Known rows, with every step that occurs:
vanef, geme, rudar, buguzip: [ -8 -19  -6  22 -15  10 -33  11  64   3  26  -3   3   8 -11 -27 -22   3
  -8   9  18  13  35  25   4  11]
buguzip, miraf, zago: [-14   7   6  -1 -15  -7   1  -8   0  26 -15   5 -16  -9   2   2 -36   6
  41  -2   2  -1  47  26  15   2]
miraf, buguzip: [ 11  -2  10 -13   4   7   1   3   6 -27 -17 -24 -11  14   7 -27  13  16
  14  -1  14  13 -41  25   5  -2]
vuve, rudar, zago, miraf: [ -4  11 -17  -2  12   1  11   1  18 -17   2   8  12   1  -3 -10  12   6
  49  -6  -3  -4 -51   8  -6  24]
rudar, zago, miraf, buguzip: [ 21  11  -4 -14  13  -3  12   2  25 -33 -13 -13  19   6   8 -16  20  20
  35 -11  11  10 -76  55   3   8]
geme, rudar: [ 13  -8   7  -6  -5  16 -11   1  51 -12  16  11  -5  -5 -10 -17   8  -5
   6   8   6   7   6  -6   2   0]
geme, rudar, buguzip, miraf: [-45   8  -5  16 -15   1 -17   4  35  39   1  12 -19  12   8  12 -35  -4
  36  14   7  16  23  35  14  13]
miraf, zago, rudar, geme: [ -8  -3 -11   3  -5  -1   9  -2  -6  49  -3   8  16 -12 -35 -18  -4   5
 -47  -1  -2  -9  19  21   3  -6]
kekur, zago, miraf, buguzip, rudar, vuve: [ 26   3   1   9  12   2  44   0   7 -30  -9   2  -6   2  11   1  25  -2
   3  -2   0   6   9 -51 -11 -13]
zago, rudar, geme: [-13  -2 -16   3   2   0   6  -1 -22  45  -3   3  10  -3 -34 -18   0  -1
 -51   1  -3  -9 -13   1  -2  -2]
vanef, geme: [ 11 -21   3   1  -5  -4 -23  -2 -21 -18  13 -22  -6   2 -26 -33 -32   3
   1  -9  13  -7  -1 -24  -1   2]
kekur, zago, miraf, buguzip, rudar: [ 52  15  10 -21  13   1  14   4  13 -50 -10   0  -4  -5   7  24   8   0
   5  -3  -6  16 -23 -10  -6 -14]
vuve, kekur, zago, miraf: [ 11  16 -14   0   6 -20  -1  -4  -1  -8 -11  -5  27  -9  12  -4   1  -6
  31 -17  -9 -15  29 -53  -9  10]
zago, rudar, buguzip, vanef: [-28   6  -4  12 -10   5 -21   2 -43  45   8   6 -10   4   8  43   3  -6
 -41  12 -14   3  21  40   6   2]
buguzip, rudar, zago: [ 21   2  -6  -4  12   4 -11  -6  35 -20   0  11 -20  -5   4   6   3  -2
 -27   0  -7   3 -70  17 -14   0]
vanef, geme, rudar: [ 18 -24  13  -5  -7  11 -23   2  36 -21  33   3   4  -5 -28 -23 -17  -4
   3   3  16   2   6 -13   3  -1]
buguzip, vanef, geme, rudar: [ 18 -23  18 -16 -11  12 -24   0  25 -14  42   9  -5  -5 -29  15 -16  -9
  -7  10   6  -5   4  -4   4  -1]
buguzip, miraf, zago, rudar: [-32  10  14   5  -7  -4  -2  -6 -68  55 -11  14  10 -19   4  13 -16   0
   3  -4  -5   7  39  26  16 -11]
zago, rudar: [-15   4   4   6   4   4  -9  -3 -72  30  -6   1  10 -10   0  -9  12  -4
 -26  -4  -4   5  -1  -4   3  -9]
kekur, zago, miraf, buguzip, vanef, geme: [ 20  -6  12 -19  -1  -2  -8   2 -39 -21  20 -17   2  -2 -23  24 -24   2
  17  -7   1  -9  -8 -14  -1  -1]
kekur, zago, rudar, buguzip, vanef, geme: [-21 -11   3  14  -9   4 -34   5 -58  32  26  -6  -4  -5 -20  26 -34  -6
 -27   1  -5  -5  35 -15  -4  -1]
zago, miraf: [ 28  15 -14  -3   3 -11   9  -4  -5 -20  -8  -4  18  -3  -3 -13   8   1
  33 -13  -1  -2   2  -6   4  10]
vuve, rudar, zago: [-33  -6  -8   2  11  19  -6   3  23  -2   4   5 -24   7  -3 -23   5   6
  25   5   0  -4 -68   0 -14  22]
buguzip, miraf: [-30  13  -1  -1  -5  -8  -4  -8 -31  25 -17   0 -28   7   2   8 -35  -5
  44   1   0   1  -6  -2  10   7]
kekur, zago: [ -1   9  -7   8   5  14  -7  -1 -22  11  -8  -7 -22 -13  -6 -19 -11  -6
  17  -8  -8  -1  36 -80 -18   0]
zago, miraf, buguzip: [ 28  10   2 -16   7  -5  16   3   8 -39 -16 -20  16   9   7 -17  19  16
  36  -9  12  12 -38  34   9   3]
miraf, zago, rudar, buguzip, vanef: [-23   4   2  12 -15   4 -18   2 -29  48   8   9  -6  -5   8  43   0  -1
 -37  10 -13   1  46  55  10   1]
vanef, buguzip, miraf: [-37  13   0  -1  -8  -2  -4   5 -38  10 -20   1 -25  10   9   4 -50 -10
  38   6   0  10   4  22  14  -7]
zago, miraf, buguzip, rudar: [ 56  10  11 -24   9  -4  13   2  20 -59 -10  -2  -1   4   9  21  15   3
  -3   0  -1  17 -43  22   3 -11]
vuve, rudar, geme: [-25 -12 -17  -5   0  14  14   6  31  13   3   1 -23  16 -39 -28  -7   2
  -2  14   0 -14 -22 -28  -9  19]

Rows:
[ -1   7   7 -28   7   8  12   4  -3 -20   7   3 -10  11   2  44  20   7
  29   8  -8  -4 -68  44   2  13] | vuve, rudar, zago, miraf, buguzip, vanef
[-33   0  -4  35   8  10  26  -4 -69  43  -5   6   3 -10   3 -23  21  -9
 -15  -5  -4  -3  48 -81 -13 -12] | kekur, zago, rudar, vuve
[ 39   8 -12 -18   9   0  24   4  45 -18  -6   2  -1   0 -30  10  -4   2
 -24   3  -6  -1 -28 -10 -10  -6] | kekur, zago, miraf, buguzip, rudar, geme
[ 29  -3   1   4   9  -4  43  -2  15 -39 -10   1  -3  10  14  -3  30   1
  -5   0   6   6 -10 -20  -3 -11] | zago, miraf, buguzip, rudar, vuve
[-18   7   7  -2 -17  -3   1   2  -7  14 -18   4 -13  -7   7  -2 -48   2
  38   1   2   7  55  44  18 -10] | vanef, buguzip, miraf, zago
[ 10   1  14 -25  -2   7  -2  -1 -18 -13  -1 -11 -25  11   3  34  12   4
  -4   8  -5   0 -37  32   6  -2] | miraf, buguzip, vanef
[ 43   0  17 -23   7   6   2   2  19 -51 -11  -5 -23   7   9  13   9   3
 -21   6   1  18 -45  15  -1 -15] | miraf, buguzip, rudar
[-33   5   5   9   7  -5 -19  -2 -69  42  -8   1  19 -16  15  -1   7 -10
 -28  -7 -13  -7  26 -55 -10 -11] | vuve, kekur, zago, rudar
[ 11  -9  -2  17   2   6  28   3  -1 -31  -9   6 -20   8  13 -12   7 -12
 -30   9  -1   6  21 -32  -6 -22] | vanef, buguzip, rudar, vuve
[-52 -11   5  17  -7 -31   6 -12 -24  41 -16   4  21   3  37  -4   5  -3
 -14  -2   2 -21  39 -10   8  -4] | buguzip, miraf, zago, rudar, vuve, kekur
[ 39  17 -15  -7  13 -10   7  -6  28 -31  -2  13  15  -9   2  13  10   0
   9 -10  -8   1 -52  22  -5   8] | buguzip, rudar, zago, miraf
[-21  -9  -2  15   2  -2  -1  -3  25  12   1   2   2  -5  17 -20   9 -11
   1  -1  -2 -17  52 -94 -18  -1] | geme, rudar, vuve, kekur, zago
[ -5 -18   0   7 -14  -2 -33   2 -18   4  24 -15 -14   8 -18  13 -34  -1
 -19   4   5  -9  15  13   3   8] | rudar, buguzip, vanef, geme
[-22  12   3  13   8  13  -8   0 -84  43  -5   4   6 -21  -4  -3   3  -8
 -16  -7 -13   4  28 -55 -10 -14] | kekur, zago, rudar
[  0 -19   7   0   2 -24   8  -6  34 -29 -15 -10   2  20  40  -8  27  -1
 -34   4   6 -12 -14 -21  -4  -7] | miraf, buguzip, rudar, vuve, kekur
[ -8  -2  -1   4 -15  13 -23   5  35  18  22  11 -20   6   2  38   2  -7
 -20  19  -7   3  24  39   6  10] | geme, rudar, buguzip, vanef
[ 23  11   8 -28   1  -2  10  -1 -18 -22  -1  -7  -4   7   3  42  17   4
  15   2  -6  -2 -33  39  10   2] | zago, miraf, buguzip, vanef
[-29   1  -7  32 -12   4 -19   7  -6  48  -5   1  14  -6  13 -15  -4   9
 -29   1   3  15  63  53  10   1] | miraf, zago, rudar, buguzip
[-41  -2   4  28  -5  -3  31  -8 -56  52  -9  13   6  -8   9 -10   6  -1
   1  -3   2  -3  56 -13   8 -11] | buguzip, miraf, zago, rudar, vuve
[ 33   2   6 -10   1   8  -5   9   0 -48 -10   6 -23   2   8   9 -15 -14
 -35   9  -9  16  -4   5  -2 -25] | vanef, buguzip, rudar
[ 23  17   1 -12  11   2  16   5  -2 -27 -15 -17  12   0   3 -12  12  12
  46 -12   4  11 -15  -7  -1   0] | kekur, zago, miraf, buguzip
[-34 -18   3  18  -5 -25   4 -10 -12  25 -12  -2  28   2  34 -21  24   0
 -36  -4   4 -21  41 -16   2  -6] | miraf, zago, rudar, vuve, kekur
[  9 -11   2  -3   5 -31  17  -7  36 -37 -15  -6  19  18  39  -1  29  -1
 -20  -2   4 -14 -12 -13  -1  -4] | zago, miraf, buguzip, rudar, vuve, kekur
[  1  -5  -5   0   5  15 -16  -2  66  -1  16  16  -2  -7  -7 -19  11   1
   1   3   6   4 -55  25  -8  10] | geme, rudar, zago
[-49   5 -11  34  -4  -2 -31   7 -21  54  -7  -4  15  -2  25  -9  -2  -3
 -33   0  -5   7  51  -5  -5   3] | vuve, kekur, zago, rudar, buguzip
[-27   3  -9   1  -7  -6  12  -4 -17  66  -7  13  10 -10 -32   0 -22   2
 -27   2  -3 -10  17  26   9  -4] | buguzip, miraf, zago, rudar, geme
[ 19 -11   8 -20   2  -6 -12  -1 -16 -25  22 -14   7   4 -20  21 -17   8
   8  -7   7 -10 -57  37   3   5] | rudar, zago, miraf, buguzip, vanef, geme
[ 21   8  10 -29   3   5   5   1  26 -20  15   9   4   2   0  46  23   4
  14   5  -5   2 -61  62   7   5] | geme, rudar, zago, miraf, buguzip, vanef
[ 21  23 -16   4   8  -2  10  -1 -17  -7  -8  -2  13 -15  -6  -7  -1  -4
  43 -17 -10  -2  32 -55  -9   7] | kekur, zago, miraf
[-14   3  -9   8 -13   5 -21   1   0  21   6  -2 -27  12   7  33  -4  -4
 -21  12 -10  -2  20  32   3  11] | rudar, buguzip, vanef
[-25  -5  -8  19   3  -8   0  -6  -3  15 -12  -9  -4  -1  21 -25   5  -9
   0  -7  -4 -21  48 -96 -20   1] | rudar, vuve, kekur, zago
[ 30  -4 -16 -11   1  -1   9  -3  43  -5  -2   6 -19   4 -33   1  -9  -5
 -53   8  -7  -7 -24  -9  -8  -3] | buguzip, rudar, geme
[ 31 -15  20 -25  -6   6 -10   5  31 -33  38   6  15  -2 -26  21  -6  -1
  14   6  10   1 -15  23  10  -1] | zago, miraf, buguzip, vanef, geme, rudar
[ -5 -17  -1  20  -2  12  23  -3  38  -1  11  11  -5   4  -2 -34  26  -6
   2   6  11  -2  28 -42  -3  -1] | geme, rudar, vuve
[ 28  -2   6 -17  10   0   3   6  46 -42  11  -8  30   1  -8 -17   9  18
  35  -9  19  11 -71  57   5   6] | vanef, geme, rudar, zago, miraf, buguzip
[ -9   2  12   6  -4   3  -5  -4 -52  35  -6   7  18 -22   1  -9   6   4
 -22  -7  -3   5  41  20   9 -13] | miraf, zago, rudar
[ 19  12 -12   6   9 -21  18  -5   6 -18  -8   5  22  -9  18   8  11 -11
  13 -12 -12 -15  36 -71 -13   1] | buguzip, rudar, vuve, kekur, zago, miraf
[  6   8 -11   8   5 -14  15  -3  26  -6   2   8  33  -9  11  -7  15  -9
  31 -11  -4 -14  45 -65  -9   6] | geme, rudar, vuve, kekur, zago, miraf
[-45  -7 -13  25  -8  18 -15  15  32  11   0  -6 -25  22   8 -25  -6   6
  17  16   6  12  21   6  -3  24] | vuve, rudar, buguzip
[ 14 -20  18 -21  -5   0 -19   0 -31 -23  19 -22 -13   8 -21  14 -22   5
  -4   0   8  -7 -29  13   5  -3] | miraf, buguzip, vanef, geme
[ 25   7   2 -17  12   3  11   5  55 -36   0  -3  25   3   4 -12  25  17
  36  -6  13  15 -72  60   5   7] | geme, rudar, zago, miraf, buguzip
